What can hang from each mark:
U: B L M V
P: B L M V
L: B M P
M: B J P U V
J: M
V: L P
B: L P

Each row was made from one small tree. The marks that hang from a mark follow it in brackets, in alphabetical order. Every link used is in the known rows. Write each row's tree.
Known rows:
P{M{J U{L}} V}: [-13  11  15  -7 -12   0 -15  -5 -15   0   6  -4 -13  19  -4  -7  12  10
   1  11 -12   0   8  16 -10  26  -6  -1 -10  -6]
L{B M P}: [  1  -4 -11 -12   4   2   9   6  13   2 -12   2   2 -22   8   5  -1  -7
   3  -5   8   4 -17  -8  11  -9   8  -8  11   5]
M{B{L{P}} J U V}: [  9   7   9   9  -6  -6   1  -9  -6 -11  24   1  -3   9  -6 -12   8  12
  -6   8  -4 -17  -4 -12 -20   1  15   1   8   6]
L{B{P} M{J U}}: [  4   9  11  10  -6   0   4   9  10   1  -8   2   7   5  -9  -6 -15  -3
  -2   7  10  -4 -17  14 -14  -4  16  -9  -5  -3]
L{B P{V}}: [ -3   0  -8  -9   1   9   6  -1  -3  10 -10  -4   6 -15   2  11  10  -2
  -4  -3   2  10  -2 -11   8 -13   1   0   9  -2]
B{L P{M V}}: [ 18  -5  -1   1   1   1  -5  -3 -17  17  -6  -3 -10   9  -9   3 -11  -2
   9   8 -12  28   2   9  10   4  -3   9   0  -3]
V{L{M} P{B}}: [ 12 -10 -15   3  15  -2  12 -10   7   2 -12   5 -11 -13   2   2  -6  -6
   9  -4  11  -4  -8  12   9  -6  -5  -6  -2   6]
J{M{P{L} U V}}: [  4  -4   3  -1   5  -4  -9  13   3 -18  20  -3  -3   3  -4  -7  -8  -5
  -5  -3   9 -12  21  -2 -11  -4  -1 -20   2 -12]
B{P{M}}: [  4   1  -4  -7   8  -6   7   9  -6   9 -21  -4 -16   0   2  -5  -2  -3
  13   0 -11  17  -3   3   8  -2  -7   5  -2  -6]
B{P{V}}: [  3  -1  -5  -5   2   3   6   7 -13  15 -11   0   2   4  -2   2  -7  -2
   4  -2  -4  17   6   5  11  -6 -10   9  -6  -3]
L{M{U} P{B V}}: [ 12 -11  -6 -14   1   1   2   3  -8  -2  -2  -3  -5 -12   4   2  -6   0
  -6   7   9  -3  -1   2  -6   0  10  -5  12  10]
P{B{L{M{J U V}}}}: [ 16  -3  16  -2 -15  -4  -3  -7   2 -15   9   9  -5   3 -11 -13 -11   3
  -1   4   4 -11   5   7 -17   8  13   0  -7   5]
J{M{P{V{L}} U{B}}}: [ -3  -6  -4  17   9   7  -9   3   5   5  15  -5   8  10   6   8  -1  -6
 -10  -5  15  -6  10   3  -6  -1  -5  -8   7  -4]
J{M{P U{B{L}} V}}: [  3 -10   0  13   1   0 -10   7   9  -9  20   0  14   8   6  -7 -12  -5
  -1  -4   8  -5   7  -8 -10  -6  -2  -3  13  -6]
M{B J V}: [ -9  15   6 -10 -10   1   9  -8   0   2  -1   4  -3  -5  -6  -7   9  10
  -5  -7  -7 -22  11 -17  -5   2   4  11  -6   4]
L{B{P}}: [  2  -1   2   0   7   3  13   7   6  10 -25  -7   7  -4  -3   2   0  -5
   5  -1   0  19  -7  -3   8 -19  -3   3  -2 -10]
U{M{B J}}: [-14   7   4  -9  -3  -7   2   1   4   9  -1  -1   1  -7   1   2  12   6
   3 -10  -1 -12   1 -13  14  11  -2   3 -10   8]
L{B}: [-10   3   3 -15   7   5  10   5   9   7 -23  -7   5  -9   1   1  16  -3
   4 -10   2  13   1 -12  13 -10  -7  -2  -4 -13]
L{M{J} P}: [ -1   4  -6 -12  -3 -11  10   4   1  -3   4  14  -9  -8   4  -4  -4   2
   7 -13   4  -7 -16   7  10  10   4  -6  -4  13]
V{L{B} P{M{J U}}}: [ -5  21   1  24   6   1  -2 -10   6   2  -5  -3 -13   7  -7  -9  10  -1
   1   6   5 -13 -13  13 -20  -1   1 -16  -4 -17]
U{B{P{M}} L V}: [-17  -8 -10  10  -2   3  -9   3   2   0 -14  -3  15   5  21   8  -1  -5
   8   9 -22  21 -12   0   7   3 -12  25   7   1]
P{B L M{J U} V}: [  9   5  16  -3  -3  -2  -9 -11 -14  -3  -6 -13 -20   3 -20   0   9   6
  -8  11  -6  -3  18  13 -17  14   8  -7 -14  -5]
P{B}: [  1  -9   5 -22  10  -3  16   2  -1   1 -25  -8  -8 -11   0  -2  14   2
   7 -11  -3  13   9  -7  13  -5 -10   7  -8  -5]
B{L{M{J V} P}}: [ 12  -1  -3  -2 -14  -8   2  -6  -1 -11  21  23  -6  -4  -1  -7 -13   0
   7  -6   0  -7 -10   3   1   8   9   0   0  15]
L{M{J P{B} U V}}: [ 10   5   7  -5  -9  -1   0   3   1 -18   5  12  -6  -2  -8  -6 -21   5
  -7   3   7 -27   3   5 -19  -3  11  -4   3   7]
L{B M{J} P}: [ -1   5  -2  -6  -6  -2   9   0  11   0  -5   9  -1 -16  -1   4  -2  -1
   1  -7   7  -7 -20   1   5  -1  14  -8   2   9]
B{L{M}}: [  6 -10   0 -17   5  -4   3   4   5   4  -2   5  -1   2   1  -5  -5  -3
  13 -10   3  18  -5   5  23  10  -7  -5  -6   1]
V{L{B}}: [ -4   1   4   1  12   6  10  -4  13   5 -16  -5  -2  -3  -1   5  22  -6
   2  -9   4  14   2  -6   9 -10  -8  -5  -8 -13]
L{P{M V}}: [  0   2 -13 -17   2   0   0   0 -15  10  -5  -1 -17 -11   7   3   7  -1
   5  -2  -9   8   1  -5   8   5  -5   2   8   2]

Which tree is each row?
[ -9  -8   3 -15  -2   6  -1  -1  15   1 -13  -2   6  -8   6   5   4  -3
   6   1   2  13  -8   1  16   2  -3  -3   0   0] -> U{L{B M}}
[ -6  -2   0  -2   0   0   0  -6  -4 -14  15  -8  -2   4  12  -9  16  10
  -4  16  -8 -11   0 -18 -15  -4   2   4  18   5] -> M{B U{L{P}} V}
[-31  12   4   5  -6   0  -5  13   7  -8  -2   1  26  10  14  -6  13   2
  -6 -10  -2  -7  -3  -3  -6   9 -10   9 -10  -8] -> M{J U{B V}}
[-23   0 -17  23  -5  -5 -13   2   7   0  12  13  36   1  17   4  -8  -5
   8 -12   0   0 -17   2  19   8 -17  10  -7   4] -> U{B{L} M{J} V{P}}
[ 13   0   2   9  -5  -6  14 -17  -3 -15   5  13 -22 -10  -4   0  13   2
  -1  -5  -3 -12   4  -2 -13  -7   5   9  -6  10] -> M{J V{L{P{B}}}}
[ -4  11   7  14  -2  -8 -12  12  -8 -12   2  -4   0  15  -5  -3  -4  -2
  -3  11 -11   4  -2  16 -15  10   3  -2 -11 -11] -> B{P{L M{J U{V}}}}
[  3  -5  14  -1  -7  -4  -1 -11 -17 -10   9  -5  -8   8  -4   0  14  13
  -5  13  -5   1  -1  14 -12   8   3   4  -2   7] -> M{J U{L{P{B V}}}}
[  3  -4  -3  -9  -1  13  -5  -4   7  10  -9  -5   9 -14  -8  14  -6  -9
  -7   0   7   9   8   1  13  -2   7 -12  -4  -2] -> P{L{B M} V}
[ -2  -2  -5 -14  -2  -1   0  10   3  -5   8   9  -4  -9   3  -2 -11  -5
   2 -15   4 -11  16 -10   5  -7  -6  -3   7  -3] -> J{M{P V}}
[  3   3  -3 -12   7   6  -6 -12  -9  16  -8 -18 -12  -7 -10  10  13   4
  -5   7 -12   3  18 -11   7   9   4   0   2   1] -> P{L M{B} V}
[ -3   5   3  -8  20  -1   5  11  -1   1  -2 -15   3  11  -1  -3   7  11
  -6   4   2  -7   0 -13   1  -7  -2  -8  12  -6] -> M{B P U}
[ -6  -2 -14  -4   9   5  -4  11   8  -7   7  14   7   1  12  15 -11  -8
  -2 -11   6   2  -6   2  19   1 -11  -3   4   2] -> U{V{L{M{P}}}}
[  3  -2 -14 -12  -4  11   2   0   4  11  -6   3   6 -21   4  13  -7  -6
  -4  -1   8   2  -8  -6  10  -7  10  -5  14   8] -> L{B M P{V}}
[-13  -6  10 -11 -10  -1  -9   5   3 -14  14  -1  -3   5  11 -15   7  -2
   3  -1   2  -5  18  -3 -11   9  -9  -4  -1 -10] -> J{M{U{L} V}}
[  1 -11  -2  12  14  -8   3   5   3  -5   5  -9  11  11  13 -10  13   1
   6   0   1  16 -15  -5   0  -3  -7  -2   7  -3] -> M{U{B{L{P}}}}
[  6  -6   0   0   1   6  -5   1  13  -8   5  -1   3 -16  -9   9  -8 -10
  -7  -6   7  -5  17 -11   0 -18   7 -14   6  -9] -> J{M{P{L{B}} V}}
[  4  12   2   0 -10  -1   0  -2 -17  16  -8   5 -15   4 -11   1  -9   3
   4   2 -12   4   2  15  -1   9   1  10 -10   2] -> B{P{M{J} V}}
[ -1   9   4  39  -6   0   4  -3   5  -9   8   8   4  19   2 -13   0  -3
  -4   4   1 -11  -1   6 -29  -8   0   9 -11  -2] -> M{J U{B{P}} V{L}}
[ 12  -6  -2  19 -11   2  -3  -7  -1  15   5  11  16  10  -7   6 -26  -1
   2   2   0  10 -13  18   7   7   8  13  -7  16] -> U{B{L{M{J}} P{V}}}
[  5   4  -1  22  -5   1  -1 -10  -7  17  11   4  -2   5  -8  15  -2   1
  -5   4   1  -6   1   3   4   5   6   9 -10  14] -> U{M{B{P{V{L}}} J}}
[ -5   9   4  21   0  -3  -6   2   3 -19  15   2  11  14  -4  -7  -2   4
  -8   1  -1 -17   7   1 -18  -7  -2  -7  -6  -4] -> M{J P{L} U{B} V}
[ 15  -8  -1  -2  14   6   6  -9 -10   4  -5  -2 -10   0  -9  17   3   2
  -5  -2   2   8  13   4   9 -11  -8   4  -1   1] -> M{P{B V{L}}}
[ -1 -12  -6   7   2  -2  -8   9   1   6   5  -2  23   0   8  15  -9  -5
   3   4  -6  16  -8 -14  20   0  -2  16   6   7] -> U{M{B{L P}} V}
[-13   4  -6   5   3   4  -3  -8  -2  -6   9  -8   6   8   8 -15   4  10
   0  16  -4 -18   1  -8 -14  -5  -8   1  13  -5] -> M{B U{L} V{P}}
[  3 -10   9   4  -3   4  -9  -2  -7  11  10 -18   3  11  -2   3  -3   4
  -7  18   0   1   7   4  -9   5   8   3  11   2] -> J{M{B{P{V}} U{L}}}
